Each row was made from one small tree. The marks that hang from a mark follow it in brackets, in the order of their numbers. Every link used is in the known rows. Write each row's tree.
Known rows
q269(q317(q781(q445))): [  6 -17  21  50 -12 -14 -15  30  33 -13 -32  -8 -15 -27 -11   3 -22  -6
 -41 -15   4  35  11  -1   4   2   0  -5   1 -20 -21]
q317(q269 q781): [  9 -27  -1  45  -4 -16   0  35  25 -18 -26  -1 -25 -37  -2  15   0  14
 -27 -10 -10  28  12  15  14  17  -5  -7  17 -35 -17]
q649(q297): [  8 -32   9  15   2 -13  -4  -5   5   7   2  -2 -11 -23   4   8 -22  24
 -16 -34  50  30  16  10  -9  16  11 -27 -19 -22 -25]
q370(q999(q108(q160(q442)) q380 q454)): [-33   7 -12   2  -8   9   7  24  29   7 -36 -24  41  -3   0 -27   5 -18
 -19   0  29 -47  34 -33  -1 -20   6   9  22   3   3]
q999(q380 q454): [-29   1   6   5  -1  -7  -5   3  27   6 -25 -29  16   2  -8 -21 -17   9
 -21 -12  28  -7  34 -26  -5 -15 -18  -3  17  -5  -7]
q108(q160(q442(q781)) q999(q380 q454)): [-10  20  -8 -26  15 -22   8  40   8 -18  -5  -9  29  15 -17 -15   2 -24
  11   9   3 -42  42 -27  -6  -4 -17  24  34 -10  13]
q108(q160(q442) q999(q370)): [  9  -3 -22   0  12 -18  20  18   6 -17  -1  -8  16  14 -12  -6   1 -17
   1   8  17  -6   6   4   0 -10   3  16  25 -35   1]
q269(q317): [  3 -16  26  28 -11  -2 -14   2  21 -10 -29 -18 -23 -16  -9  -3 -37  -1
 -28 -13  21  41   6   4 -17 -13  -5   1  -1 -22 -19]
q370(q999(q108(q160) q380 q454)): [-45   8  -5   9 -13   7   7  22  21   8 -30 -23  27  -4 -15 -27  -1 -10
 -29 -11  36 -47  34 -35 -12 -24   2   2  23   7   2]
q505(q442(q160)): [-30 -45   3  21 -11 -17  -6   1   0  -9 -27   7 -40  -1   0  -8 -16  14
  -9 -21   9  40  18  14 -47   9  14  -8 -25 -20  -8]
q402(q505(q297 q442(q160 q781))): [-18 -35  14  -6  -4 -36 -22 -14  -8  -5 -34  14 -58   0 -14   0 -23  35
   3 -30  19  45  54   6 -70  20  30 -25 -20 -22 -20]
q160(q442(q781(q445))): [-17 -23  -8   7  -1  -9 -14  22  35  -9 -22   0  -6 -16  16 -12 -14 -17
   1  -4  19  25   4   1  -3  31  11  -5 -18 -26 -17]
q380(q999): [-12 -28 -15  44  18 -16  -1   4  11  -4 -11 -10 -25  -4  -1   3 -29   9
 -25  -2  19  23 -20   0  -1   9   2 -15  -7 -13 -32]
q297(q649): [-20 -31  11  36 -11  -1  15 -20  10   6  -1  -5 -24  -2  12 -16 -20   1
 -23 -31  38  36  15   3   4  10   4  -9  -4 -21 -34]
q108(q160 q999): [  4 -19 -10  26   6 -20  19  17 -11  -7   3   8 -14  10 -16   5 -13 -17
  -5 -20  25   2  -2  -1 -16 -14  -4  14  14 -28  -1]
q402(q505(q297 q442)): [  7 -44   7  19  -2 -29 -10 -31  -2  22 -45  -3 -41  19  -3   5 -35  29
 -13 -45  43  56  36  -9 -45 -10  38 -23 -10 -27 -29]
q317(q781(q445)): [ -6 -33  -7  55  -5 -18  -2  28  28  -2 -20   2 -13 -21   5   2 -11   2
 -27 -22  14  30   4   2   8  18   7 -15  -3 -24 -21]
q380(q999(q108 q370 q454)): [-42  -8 -15   4  13 -20   7   8  12 -16 -28 -35   9  -4 -24 -36 -15  23
 -50  37  28 -39  15 -21  16 -16 -15 -29  15   3 -23]
q454(q999(q108 q380)): [-27  -8   9  -2   7  -8  -4  15  16   3 -31 -27   9  -8 -14 -11 -10   4
 -23 -32  47 -20  21  -6   9 -11  -8  -4  12  -3 -23]
q402(q505(q297)): [ 13 -35   4  22  -2 -22 -10 -33   8  18 -29  -6 -31   0  -1   8 -32  27
 -13 -38  49  46  22  -2 -29  -5  21 -23  -4 -31 -32]
q505(q297): [  0 -28  10  23 -11 -17  -7 -15  11   8 -28 -18 -22   4  -4 -12 -30  15
 -18 -27  48  53  15   5 -30 -14  10 -19 -11 -29 -20]
q402(q505(q297(q649) q442(q160 q781(q445)))): [-35 -38  21  10 -16 -36 -15 -20   1  -1 -24  22 -54   7 -11 -10  -8  20
 -14 -43  29  38  59  -8 -48  29  38 -31 -29 -17 -33]
q999(q108(q160(q442(q781(q445)))) q370 q380 q454): [-48  27  -9 -40 -11 -19  -3  35  33 -27 -28 -43  60   5 -25 -51  14  -8
 -17  46  22 -75  54 -53  11  -8 -21 -10  36   8   9]
q380(q999(q108(q160) q370 q454)): [-33  -4 -20   7  12 -26  14  12  -5 -22 -15 -29  16  -1 -29 -35  -8  16
 -43  45  22 -51  13 -31  12 -18 -20 -25  27   5 -14]
q108(q160(q442(q781(q445))) q999(q370 q380 q454)): [-29  33 -14 -31  10 -25   5  46  28 -24  -7 -16  45  17 -34 -28  17 -24
  -2  20   9 -56  42 -35   4  -3 -12  15  37 -12  12]
q370(q999(q108(q160(q442(q781))) q380 q454)): [-43  17  -6 -17  -6   6   1  37  26  -4 -31 -21  33  -9  -6 -31   2 -17
  -9   6  21 -50  45 -32 -11  -2   4   7  23   7   4]

Write each row's tree
[-15  10  -7 -23  11 -13   5  19  14 -13 -22 -39  42  -2 -18 -21  10  -1
 -12   3  34 -41  27 -12  18  -9  -8   1  36  -9 -12] | q454(q999(q108(q160(q442)) q370 q380))
[-25  11   0 -16   5 -15   5  17   6 -12 -16 -37  26  -3 -33 -22   4   8
 -21  -8  41 -42  28 -15   7 -14 -14  -6  38  -4 -14] | q454(q999(q108(q160) q370 q380))
[-11 -23 -10  -3  -6 -14  16  10  -2  -8 -31 -17  28  -7   9 -34  -7  -7
 -17  26  27 -38  25 -26  10 -24 -19  -5  14  -9   2] | q999(q108(q160(q442)) q454)
[-31   4 -23 -20  19 -28   8  27   1 -35 -16 -28  22  -5 -20 -40  -5   8
 -24  63   7 -55  24 -27  12   3 -18 -20  26   4 -10] | q380(q999(q108(q160(q442(q781))) q370 q454))
[-29 -27  30   4 -15 -25  -1 -10  -7  -1 -25  -6 -46  25  -7 -32 -31  14
 -15 -36  38  59  59  -6 -45   9  28 -23 -14 -16 -27] | q505(q297(q649) q442(q781))
[-24  10   3  -6  15  -7  -6   7  24   1 -16 -32   9  -9 -26 -12  -5  16
 -20 -33  38   3  22   7   3   1  -2  -3  26 -20 -26] | q454(q999(q370 q380))
[ -3 -30  -5  59 -11 -21  -5  43  40 -15 -29   5 -19 -37  -4  14  11   1
 -37 -16  -4  20   4   3  24  20   1 -12   5 -34 -18] | q317(q269 q781(q445))
[-52  17   3 -25 -10  -9  -1   7  34 -11 -38 -56  40   6 -28 -48  -6  21
 -36  24  41 -51  52 -35   6 -28 -24 -16  33   7  -3] | q999(q108 q370 q380 q454)
[-41   2 -25  -9  13 -31   3  34  12 -32 -19 -22  28  -6 -22 -41   3  -3
 -33  57  11 -61  17 -37  20   5 -13 -24  15   5 -12] | q380(q999(q108(q160(q442(q781(q445)))) q370 q454))
[-38 -14  -9  20 -11   6  16  15   4   9 -29  -6   5 -20  -7 -28  -7 -10
 -34 -12  39 -29  20 -17 -13 -22   7  -3  10  -6  -3] | q370(q999(q108(q160) q454))
[ -1 -28 -24  25  12 -23   8  16   0 -17 -16 -17   8   3   6  -7 -14  -7
 -17  32  16 -21 -14 -19  14  -1  -4 -13   2  -2 -18] | q380(q999(q108(q160(q442))))
[ -2   4  -6  16   4 -19  10  24   6  -7   2 -10   8  24 -22   7  -6 -18
   0 -20  22 -15  12 -19 -14 -17 -10  19  27 -13   4] | q108(q160 q999(q380))
[-33  22  -2 -14  10 -14   7  16  30  -6 -18 -30  22  18 -38 -23  -4   6
 -25  -5  30 -30  40 -17  -1 -25 -14   8  35 -12   0] | q108(q999(q370 q380 q454))
[-28  20 -10 -32  -8 -14   7  14  25 -18 -30 -52  64  11 -16 -45   8   4
 -18  44  26 -66  50 -43  14 -26 -24  -5  44   3   8] | q999(q108(q160(q442)) q370 q380 q454)
[-25  21  -2 -42  12 -16  -1  32  12 -24 -18 -35  33  -9 -25 -27   7   0
  -2   9  27 -45  39 -11   8   8 -10  -2  36  -5 -10] | q454(q999(q108(q160(q442(q781))) q370 q380))
[-25   7   2   2  10 -13   5  19  22   3 -19 -16  12  17 -23 -11 -11  -4
 -20 -21  29 -21  32 -18  -3 -25 -14  14  19 -10  -1] | q108(q999(q380 q454))
[-41   2 -13 -29 -10 -20   6  27  15 -26 -27 -22  37 -12 -16 -53   7  -7
 -23  45  25 -57  38 -33   9  -6 -15 -16  21  -7   3] | q999(q108(q160(q442(q781(q445)))) q370 q454)
[-54  15 -10  -6 -12   3  -3  44  39  -1 -34 -15  38  -9  -9 -33  10 -29
 -19   2  26 -56  38 -42  -4  -1   9   3  12   8   3] | q370(q999(q108(q160(q442(q781(q445)))) q380 q454))
[-17  -5   3   0   5 -14   4  19  -1  -3 -18 -23  16  -5 -19 -10  -3  -4
 -16 -25  40 -33  20 -17   5 -14 -13  -1  23  -2 -13] | q454(q999(q108(q160) q380))
[-13  14 -15 -31  18 -22  19  31   0 -27  -2  -5  18   3 -24 -28   2 -12
   1  24   7 -32  36  -7  -5  -3 -11  13  34 -26   8] | q108(q160(q442(q781)) q999(q370 q454))
[-43   7  -1  19  -4  15  -4  11  40  20 -29 -18   8  -9  -8 -17 -11  -2
 -28 -34  32  -2  28 -15 -16  -9  12   5  12  -7 -10] | q370(q999(q380 q454))
[ -8 -13 -11 -13  11 -13  14  13  -2 -13 -21 -20  20 -16 -11 -23   3   0
 -17   1  37 -25  13   6  17  -8  -2  -4  23 -23 -17] | q454(q999(q108(q160(q442)) q370))
[-54 -32  28  10 -27 -33 -12   1   3 -13 -22  14 -48  12 -14 -32  -5   8
 -20 -32  26  45  55  -2 -52  25  28 -28 -38 -13 -20] | q505(q297(q649) q442(q160 q781(q445)))
[-15 -36   9  10  -5 -36 -22  -9   6  11 -42   7 -45  12 -12  -2 -29  18
 -12 -42  40  46  41 -18 -48  10  41 -28 -18 -22 -28] | q402(q505(q297 q442(q781(q445))))
[-11  20 -10   0   4 -20  12  21  13 -16   4 -23  18  26 -37  -5   0  -7
  -5  -4  23 -22  20 -17 -13 -17  -9  14  41 -16   4] | q108(q160 q999(q370 q380))
[ -5  -2 -14  11   6 -20  21  15  -3 -16   5  -6  -3  12 -30  -6  -5  -8
 -11  -5  26  -6   6   0 -14 -15  -4   9  28 -30   0] | q108(q160 q999(q370))
[-34  18  -6 -31   6 -19  -6  39  23 -21 -20 -29  38  -9 -27 -27  16 -11
 -11   3  32 -51  31 -21  15   9  -5  -5  27  -5 -12] | q454(q999(q108(q160(q442(q781(q445)))) q370 q380))
[-16   4   1 -27  12 -15  -3  34   4 -15 -19 -21  21 -11 -10 -15   0 -11
   4  -7  25 -37  30 -13   5   8 -11   4  22  -2 -11] | q454(q999(q108(q160(q442(q781))) q380))
[-27   0  -6  -3  11 -14  16   9  13  -7 -17 -13   1   3 -30 -25 -10   7
 -31  -7  33 -13  27   2  -2 -24  -8   3  21 -27  -5] | q108(q999(q370 q454))
[-12   6 -20  -9   8 -24   9  39  16 -27   1   1  11   6 -21 -14   6 -27
   3  11  14 -16  11  -5  -4  11   5  11  17 -30   1] | q108(q160(q442(q781(q445))) q999(q370))
